Known rows, with every step that occurs
komam, nepe, manez: [ 2.531  0.978  1.548  0.494  1.270 -0.072  1.941 -1.180  0.998 -0.139
 -1.280 -2.806 -1.217  0.912  4.144  6.502 -0.277 -2.624  2.301 -1.928
  1.766 -0.651  0.366  1.968 -1.140 -1.417 -2.887]
pati, nepe, nuvod: [-4.498 -0.422 -1.140  0.484 -3.805 -1.689 -1.455 -1.779  0.884  4.725
  0.282  1.614 -0.186  0.700  1.586  0.963 -2.332 -0.600  3.626 -4.362
 -2.765 -1.765 -3.031 -0.021  2.664 -3.851 -0.800]
manez, nuvod, komam, tabep: [-0.537  0.089 -0.075  2.689  1.930 -0.336 -0.301 -3.604  2.215 -7.229
  0.076  1.551  1.653 -1.553 -0.740  1.023  4.124  1.298 -1.213 -1.740
  2.404  3.465  3.556 -2.786 -0.419  1.187  5.954]
nepe, komam, manez, nuvod: [ 4.311  2.724  0.352  3.542  1.830  1.042 -3.626 -0.553  1.713 -0.264
  0.683  1.570 -4.152  0.669  0.732 -0.873  1.569  1.949  0.891  0.577
 -2.345  4.016  2.009  2.998 -1.967  1.520 -0.626]
tabep, nuvod, komam, nepe, manez: [-0.630  3.606  3.055 -2.698  3.817  2.036 -0.055 -0.100  0.332 -4.706
 -0.443 -2.296 -0.551 -1.340  1.473  2.812  4.173  1.371 -0.061  1.735
  1.182 -2.182  0.663 -3.349 -0.238  3.730  1.019]
palu, komam: [-3.862 -4.406 -0.557  3.348 -5.420 -1.385 -0.412  1.388 -0.105  2.922
 -0.376  1.669 -0.497  0.208  1.817 -0.327 -5.655  0.842 -1.328 -0.658
  3.686  0.267 -2.883  3.893 -2.716 -1.192  2.163]
palu, komam, nepe, tabep, nuvod: [ 0.481 -2.620  2.308 -1.685 -0.607  1.333 -2.031  3.744 -3.398  4.076
  2.167  1.267 -3.273 -0.326  2.394 -2.617  1.899  1.935 -3.795  2.177
  0.709 -5.135  1.196 -3.302 -1.984 -2.755 -0.750]
nuvod, komam: [-3.453 -0.066 -0.743 -1.262 -3.061 -1.164  0.256 -2.874  2.599 -4.351
 -0.920  0.741  3.232 -2.937 -1.724 -0.664 -2.651  1.544 -0.762  0.932
  3.116  0.981 -1.440  2.675 -0.116  0.636  3.917]
palu, komam, tabep: [ 2.881 -4.333  3.559  3.246 -2.639 -1.520  0.535  2.600 -1.772  1.474
 -1.347  3.563 -0.154  0.494  2.689  0.712 -1.320  0.083 -4.021 -3.036
  4.223 -1.000  0.214  1.705 -2.709 -0.695  2.368]
manez, pati, nepe, nuvod: [-5.871 -3.013 -2.792  3.469 -1.370  0.538  0.937 -0.362 -1.058  7.475
  1.952 -0.048  2.199  3.635  2.103  1.002 -3.856 -3.240  5.654 -0.835
 -2.793 -1.662 -1.746  0.769  0.820 -2.406 -2.868]
tabep, nuvod, komam, nepe: [ 0.459  2.182  3.372 -3.875  1.280  0.124 -0.805 -2.842 -0.090 -5.597
  1.286 -1.587 -0.510 -1.894 -2.390 -0.304  2.867  3.569 -1.899  3.070
  2.550 -4.439  0.922 -2.805 -0.909  2.127  1.968]
pati, nepe, tabep, nuvod, komam: [-6.042  0.003 -0.394 -7.322 -2.145  1.652 -0.071  2.487 -0.730 -0.541
  1.429  2.224  0.711 -2.345 -2.425 -6.141  2.390  0.816 -2.039  1.692
 -3.067 -1.814  0.090 -4.588  5.003 -1.577  0.871]
pati, nepe, komam, manez, tabep: [ 7.137  1.743  1.693 -3.892  1.002  5.320  0.098  4.826 -1.021  3.563
  1.329  0.908 -2.955  2.323 -2.024 -1.985 -1.269 -2.089 -1.794 -0.640
 -4.388  4.895  0.129  1.274  3.277 -2.652 -4.704]
pati, nepe: [-2.514 -1.066 -0.294 -2.051 -4.850 -0.714  1.875 -0.835  0.151  2.779
 -0.842 -0.275 -0.346  0.023 -1.378 -0.776 -5.281 -2.359  2.079 -2.122
  0.557  0.013 -2.082  2.968  2.400 -2.775 -1.157]
manez, nuvod: [-4.293 -0.995 -3.212  5.124  0.523 -2.625 -1.885 -3.936  2.112 -0.030
  1.982 -0.208 -1.690 -0.843 -0.874  0.336 -0.943 -0.804  3.415 -0.833
  1.224  2.612 -1.466  2.989 -1.308  0.203  2.072]
pati, nepe, nuvod, komam, manez, tabep: [ 0.031  2.202 -0.821 -3.898  1.131  3.021 -2.762  2.030 -0.063 -1.554
 -1.086  2.271  1.009 -0.243 -0.799 -2.058  2.488 -0.924  0.466 -1.404
 -3.404  2.241  0.163 -5.458  6.204 -3.870 -0.145]
tabep, komam, nepe, pati: [ 8.570 -1.076  3.038 -0.740  4.150 -1.819 -0.436 -0.543  0.130 -3.581
 -0.853 -3.579 -2.147  3.025  1.522  4.212  0.003  3.573  0.438  1.516
 -0.682 -0.836  1.086  3.759 -6.501  4.343 -1.134]
nuvod, komam, nepe: [ 1.188  1.517  1.648 -3.620 -1.737  0.726  0.693 -4.687  2.053 -5.785
 -0.521 -0.876  1.068 -1.333 -0.994  1.577 -1.427  1.719 -0.919  1.487
  3.660 -1.017  1.767 -0.412  0.266 -0.540  1.951]
komam, nepe: [ 3.459 -0.469  1.783 -0.787 -1.745 -1.469  0.468 -4.085  0.090 -0.416
  0.522 -2.129 -0.193  0.336 -0.549  3.037 -1.693 -0.440  0.923  0.352
  2.817 -2.688 -0.133  2.558 -1.659 -1.754 -1.736]
tabep, komam: [ 1.601 -0.174 -1.647  1.661 -0.602 -4.929 -0.854 -1.832  0.400 -0.666
 -1.041 -1.960  0.076 -2.120 -3.492  0.615 -2.273  3.200 -1.333  1.571
  0.546 -0.919 -2.975  4.619 -3.643  4.160 -0.878]
tabep, nuvod: [-3.333 -1.562  0.504  0.999 -1.101 -3.036 -2.249  0.561 -0.283  1.459
  1.365 -0.751 -1.344 -2.753 -2.533 -1.439  1.141  0.879  0.692  0.421
  1.091 -4.956 -3.448  3.582 -1.422  3.227 -0.250]
pati, nepe, tabep, komam, nuvod: [ 5.554  1.055  1.941 -5.208  0.169 -3.367  0.709  2.375 -3.156  5.351
 -1.346  2.317 -2.114  0.840 -0.490 -4.917 -0.829  2.619 -2.590  0.474
 -3.967  0.814  0.268 -2.756  1.569  0.025  0.045]
manez, nuvod, komam, nepe: [-0.960  1.960  0.081  0.637  1.363  1.072 -0.663 -6.983  2.489 -6.568
  1.344 -1.286 -1.450 -0.041 -1.287  1.695  1.042  1.250  1.237  1.603
  2.622  2.853  3.561 -3.673 -0.548 -0.166  4.024]
tabep, nuvod, komam: [-5.568  0.617  0.561 -1.640 -0.576 -1.924 -1.397 -0.745  0.931 -3.878
  0.682  0.269  0.668 -3.726 -3.169 -2.850  1.463  3.387 -0.992  1.784
  1.919 -2.978 -2.553  0.607 -0.174  4.597  3.396]
palu, komam, nepe, nuvod: [-0.316 -1.050  1.890  2.789 -2.280 -0.204 -3.104 -1.796 -1.408  4.202
  0.752  1.665 -1.910  1.438  6.309  2.168 -1.434  3.232 -0.387 -2.418
  1.819 -2.840 -0.495 -1.739 -3.491 -4.594  0.859]
manez, komam: [-0.254 -0.405 -2.627  4.309 -0.358 -1.716  2.488 -1.427  1.076  2.279
 -0.822 -0.163  3.474  0.595 -2.968 -1.742 -1.473  0.800 -0.926 -0.862
  1.028 -0.400 -2.392  4.429 -2.022  2.732 -0.968]

Rows
[-0.634  1.080  2.398 -2.489 -0.805  0.369  0.723 -2.066  0.107 -2.117
 -1.665  4.223  2.953 -0.118  2.033  1.545  1.971  0.927 -1.066 -5.119
 -1.079 -1.179  1.224 -5.053  3.510 -2.736  2.921]
pati, nepe, nuvod, komam, tabep
[ 8.135 -0.054 -0.019 -0.738  4.299 -0.755 -0.074 -0.941 -1.569 -0.650
  1.504 -3.780 -0.575  0.090 -3.663  1.885 -0.028  0.588 -2.674  3.090
  0.493  0.778 -0.677 -0.256 -2.855  0.834 -2.642]
manez, tabep, komam, nepe
[-2.351  2.446  1.207  1.011  2.765  3.382  2.877  0.511  1.491 -4.664
 -1.597  1.496  0.076  0.650  2.587  3.252  3.409 -2.406  1.474 -5.137
 -0.374  6.278  3.775 -5.629  3.786 -0.458  3.561]
pati, nepe, manez, nuvod, komam, tabep
[-3.812 -0.277 -0.621 -0.455 -2.683  0.929  2.917  2.227  0.704  3.748
 -1.495 -0.849  0.172  1.045  2.780  2.652 -3.403 -4.079  2.859 -4.344
 -1.200  2.478 -1.907  2.395  3.326 -2.216 -2.395]
pati, nepe, manez
[ 1.226 -2.486  0.264 -2.717  0.338  3.542  0.200  8.340 -4.128  4.526
  0.987 -0.368 -1.354  2.411 -1.537 -5.085  2.620 -5.804  0.991  4.370
 -4.441 -4.739  2.866 -1.588  2.558  0.519 -7.090]
komam, manez, pati, nepe, tabep, nuvod
[ 0.979 -0.386 -1.084  0.332 -0.262  2.489  0.517  1.233 -0.371 -4.733
 -2.085 -1.474  2.954  0.246 -1.626 -0.870 -1.282 -2.425  1.040  5.815
  2.540  0.533  2.403  2.530 -0.948  4.098 -0.210]
nuvod, komam, manez, pati
[ 0.098 -3.109 -3.465 -0.558 -0.182  0.550  2.910  3.510 -2.605  5.240
  1.564 -2.005  1.696  2.677 -2.101 -2.735 -2.905 -2.502 -0.435  4.713
 -4.340 -0.063  0.664  0.112 -1.306  0.151 -4.519]
manez, pati, nepe, tabep, komam
[-0.078  1.660 -0.897  4.599  3.517  0.938  0.507 -3.122  2.002 -0.748
  0.608 -2.395 -3.320  1.966  4.081  6.219  1.832 -2.341  4.461 -1.999
  0.735  3.736  2.063 -1.282 -1.170 -1.549 -1.040]
komam, nepe, manez, nuvod
[ 0.107  0.388  0.838 -2.965 -1.794  4.799  2.598  2.378 -2.009 -2.518
 -1.934 -1.426  1.943  2.305 -2.327 -2.912 -3.122 -4.000  1.545  4.357
  0.015  1.016  2.591 -0.261  2.052  1.420 -1.685]
nuvod, komam, manez, pati, nepe
[-1.608  1.372 -0.906  4.477  4.598  0.920  0.578 -1.086  3.092 -7.102
 -1.568  1.090  1.581 -0.798  3.444  4.027  5.347 -0.808  0.713 -3.376
  1.091  5.920  3.123 -3.493  0.579  3.104  5.563]
nepe, manez, nuvod, komam, tabep
[ 3.984 -1.066  0.276 -0.137  3.714 -0.337 -3.641  5.539 -2.252 -0.106
  0.844 -1.385 -2.467 -1.551 -4.374 -3.014  4.387 -2.453  0.051  2.399
 -0.137 -2.358 -2.103  1.402  1.577  2.177 -3.053]
komam, manez, tabep, nuvod
[-0.625  2.856 -0.757 -0.406 -0.918 -1.911 -4.484 -1.849  1.279 -5.429
 -3.700  2.833  1.280 -2.788  1.277 -0.046  3.443  2.097  1.117 -0.165
  0.083 -1.908  0.407 -0.287  1.814  0.019  1.637]
nepe, nuvod, komam, manez
[-5.142 -0.646 -1.575 -3.760 -0.646 -0.858 -1.801  1.522  1.033 -2.942
  1.000  2.036  1.556 -4.451 -1.323 -4.873  4.040  2.262 -2.914  2.777
 -0.551 -2.929  0.101 -2.153  1.587  1.756  2.747]
nepe, tabep, nuvod, komam
[-5.923  0.729 -2.897  2.469 -0.369 -0.632 -1.176 -4.592  3.954 -5.155
  0.861  0.705  0.530 -1.981 -1.383  0.066 -0.384  1.500  1.623  1.047
  1.529  4.519  0.182 -0.429 -0.006  0.087  5.679]
manez, nuvod, komam
[ 1.922 -1.743 -3.529 -0.530 -0.309 -4.290 -1.050  0.615  0.326  1.122
 -0.004  0.217  1.066 -2.065 -1.209 -1.426  0.508  2.305 -3.080  2.594
 -1.585 -0.771 -0.857  2.829 -1.701  0.611 -1.305]
nepe, tabep, komam
[ 4.059  3.889 -0.331  5.618  6.552 -1.328 -0.534 -2.388  0.727 -1.960
 -0.254 -4.179 -3.535  1.468  1.923  5.591  3.331  1.082  1.948  0.279
 -0.344  3.877  1.291 -2.098 -3.864  2.991 -1.005]
tabep, komam, nepe, manez, nuvod
[ 6.485  0.411  5.765 -2.751 -1.449  1.872  2.694  1.096 -1.056  2.813
  0.228  2.604 -0.743  2.108  0.934  0.996 -1.201  0.304 -2.912 -5.362
 -2.342  0.484  1.692  1.906  0.209 -1.208 -1.668]
pati, nepe, komam, tabep
[ 2.104 -1.959  2.548  1.553 -3.599  0.183 -0.121 -0.542 -1.412  2.059
  0.401 -0.196 -2.190  1.539  2.089  1.094 -4.071  0.811 -1.650  0.033
  3.639 -0.972  0.147  1.445 -3.370 -3.532  0.297]
palu, komam, nepe
[-1.853  4.243  0.768 -3.753 -3.200  1.446 -2.072 -0.207  0.219 -3.536
 -3.837  2.787  0.775 -0.909  0.855 -1.447  1.672  0.683  2.127 -1.730
 -1.838 -0.938  0.918 -3.317  4.574 -1.904  0.204]
pati, nepe, nuvod, komam, manez
[ 2.385  2.340 -0.673  4.158  3.589 -0.998  0.444 -3.705  0.033  3.204
  0.329  0.192  2.124  1.845  1.078  2.327  2.536  3.311  0.382 -2.596
 -0.984 -3.892  0.089 -1.149 -2.612 -0.173 -2.248]
manez, komam, nepe, nuvod
[-3.652 -5.605 -3.198 -1.215 -2.650  2.462  3.071  3.097 -1.110  7.292
  1.984 -0.444  2.203  3.117  0.133 -2.502 -4.498 -6.428  1.585  2.326
 -2.252 -0.129  1.015  0.827  1.871 -3.471 -3.742]
manez, pati, nepe, tabep
[-6.439  0.911 -2.185  3.860 -0.189  1.781  1.164  0.331  1.455  2.716
  0.301 -0.719 -2.606  1.593  2.819  2.448 -0.596 -4.485  5.633 -4.474
 -2.183  5.904 -0.606 -0.425  3.228 -1.608 -0.301]
pati, nepe, manez, nuvod
[ 0.446 -1.965  2.384  2.695  4.918  4.142 -0.676  6.637 -3.027  4.360
  2.964 -1.930 -3.741  1.588  3.797  2.268  1.766 -0.446 -1.983  0.027
  0.798  0.145 -1.580 -3.584 -1.086  0.160 -1.335]
palu, komam, nepe, manez, tabep, nuvod
[-1.182  1.253 -3.012  5.886  2.228  0.177  3.586  1.101  1.544  2.585
 -1.446 -1.144  3.519  0.978  1.485  1.214  0.298 -0.744  0.228 -2.007
 -0.368  2.108 -2.513  3.873 -1.329  4.212 -1.959]
nepe, manez, komam
[ 1.016 -2.468  3.294  2.166 -2.615 -2.787 -0.115  0.759 -2.152  5.397
 -1.604  4.658 -2.953  0.736  3.372 -2.741 -4.659  3.245 -1.645 -0.875
  3.668  0.564 -2.833  1.042 -2.188  0.663  4.959]
palu, komam, nuvod
[-4.144 -3.387 -1.143  1.275 -2.969  1.686  3.778  0.785 -1.572  5.517
  1.214 -2.375  1.586  3.393 -1.573 -0.616 -6.307 -5.578  3.986  1.250
 -0.607 -0.054 -1.109  2.638  0.803 -0.777 -2.696]
manez, pati, nepe
[ 6.376  2.904  1.131  1.072  3.115 -1.728  0.830 -0.732 -0.290 -1.885
 -1.765 -4.399 -1.230  0.180  2.210  5.774  1.118  1.175 -0.096  0.545
  0.149 -0.071 -0.256  1.616 -3.791  2.669 -3.335]
tabep, komam, nepe, manez
[ 3.718 -2.413 -0.040 -3.490 -1.258 -0.801  0.525 -1.314  0.714  1.353
  0.689  0.195  0.418 -0.511  1.059  0.695  0.287 -2.330 -1.022  1.163
  1.092 -2.486  2.396  1.180  0.213 -4.111 -2.876]
komam, nepe, tabep
[ 5.287 -0.918  1.333  4.672  2.147 -1.457  3.283 -0.304 -0.452  0.432
 -1.803  0.627  4.379  0.559 -1.998 -0.109  1.986  0.167 -3.044 -2.852
  1.161 -0.959  0.279  2.393 -2.628  2.861 -0.584]
manez, komam, tabep
[-4.024 -0.530 -1.324 -1.518  3.191  0.336 -2.271  0.987  0.650 -3.179
  3.006 -0.134  1.314 -3.258 -4.855 -2.522  1.583  0.910 -2.580  2.420
  0.460  0.454 -2.598 -1.966  1.201  1.998  3.371]
manez, tabep, nuvod, komam
[-5.818  1.004 -1.953  0.585 -1.381 -2.052 -2.676 -4.337  3.215 -2.437
 -0.448  2.413  3.333 -3.202  1.780  0.802 -0.459  3.527  1.282 -0.876
 -0.014 -0.655 -1.775 -0.694  0.296 -1.203  4.001]
nepe, nuvod, komam
[ 2.612  0.546 -1.384 -3.076  1.042  2.019 -1.764  1.748  1.041 -5.789
 -1.739  0.383  1.766 -2.199 -3.797 -1.912  1.175 -1.625 -2.345  2.941
  1.526  3.508  0.569  0.056  2.802 -0.579  0.686]
nuvod, komam, manez, tabep
[-3.330 -1.496 -0.065 -4.922 -2.088 -0.171 -0.251  3.808 -1.595  4.513
  2.350  1.171 -1.824 -1.304 -0.999 -4.616  0.890 -1.945 -0.246 -0.217
 -3.444 -4.064 -0.563 -1.136  3.904 -2.201 -2.224]
pati, nepe, tabep, nuvod
[ 1.815 -0.284 -2.382 -4.161 -1.720 -1.568  1.420  1.829 -1.671  2.851
 -0.447  0.251  0.016 -0.235 -2.437 -3.068 -1.031  0.102 -2.307  0.272
 -3.967 -0.376 -0.513  0.085  0.873 -1.946 -2.828]
pati, nepe, tabep, komam
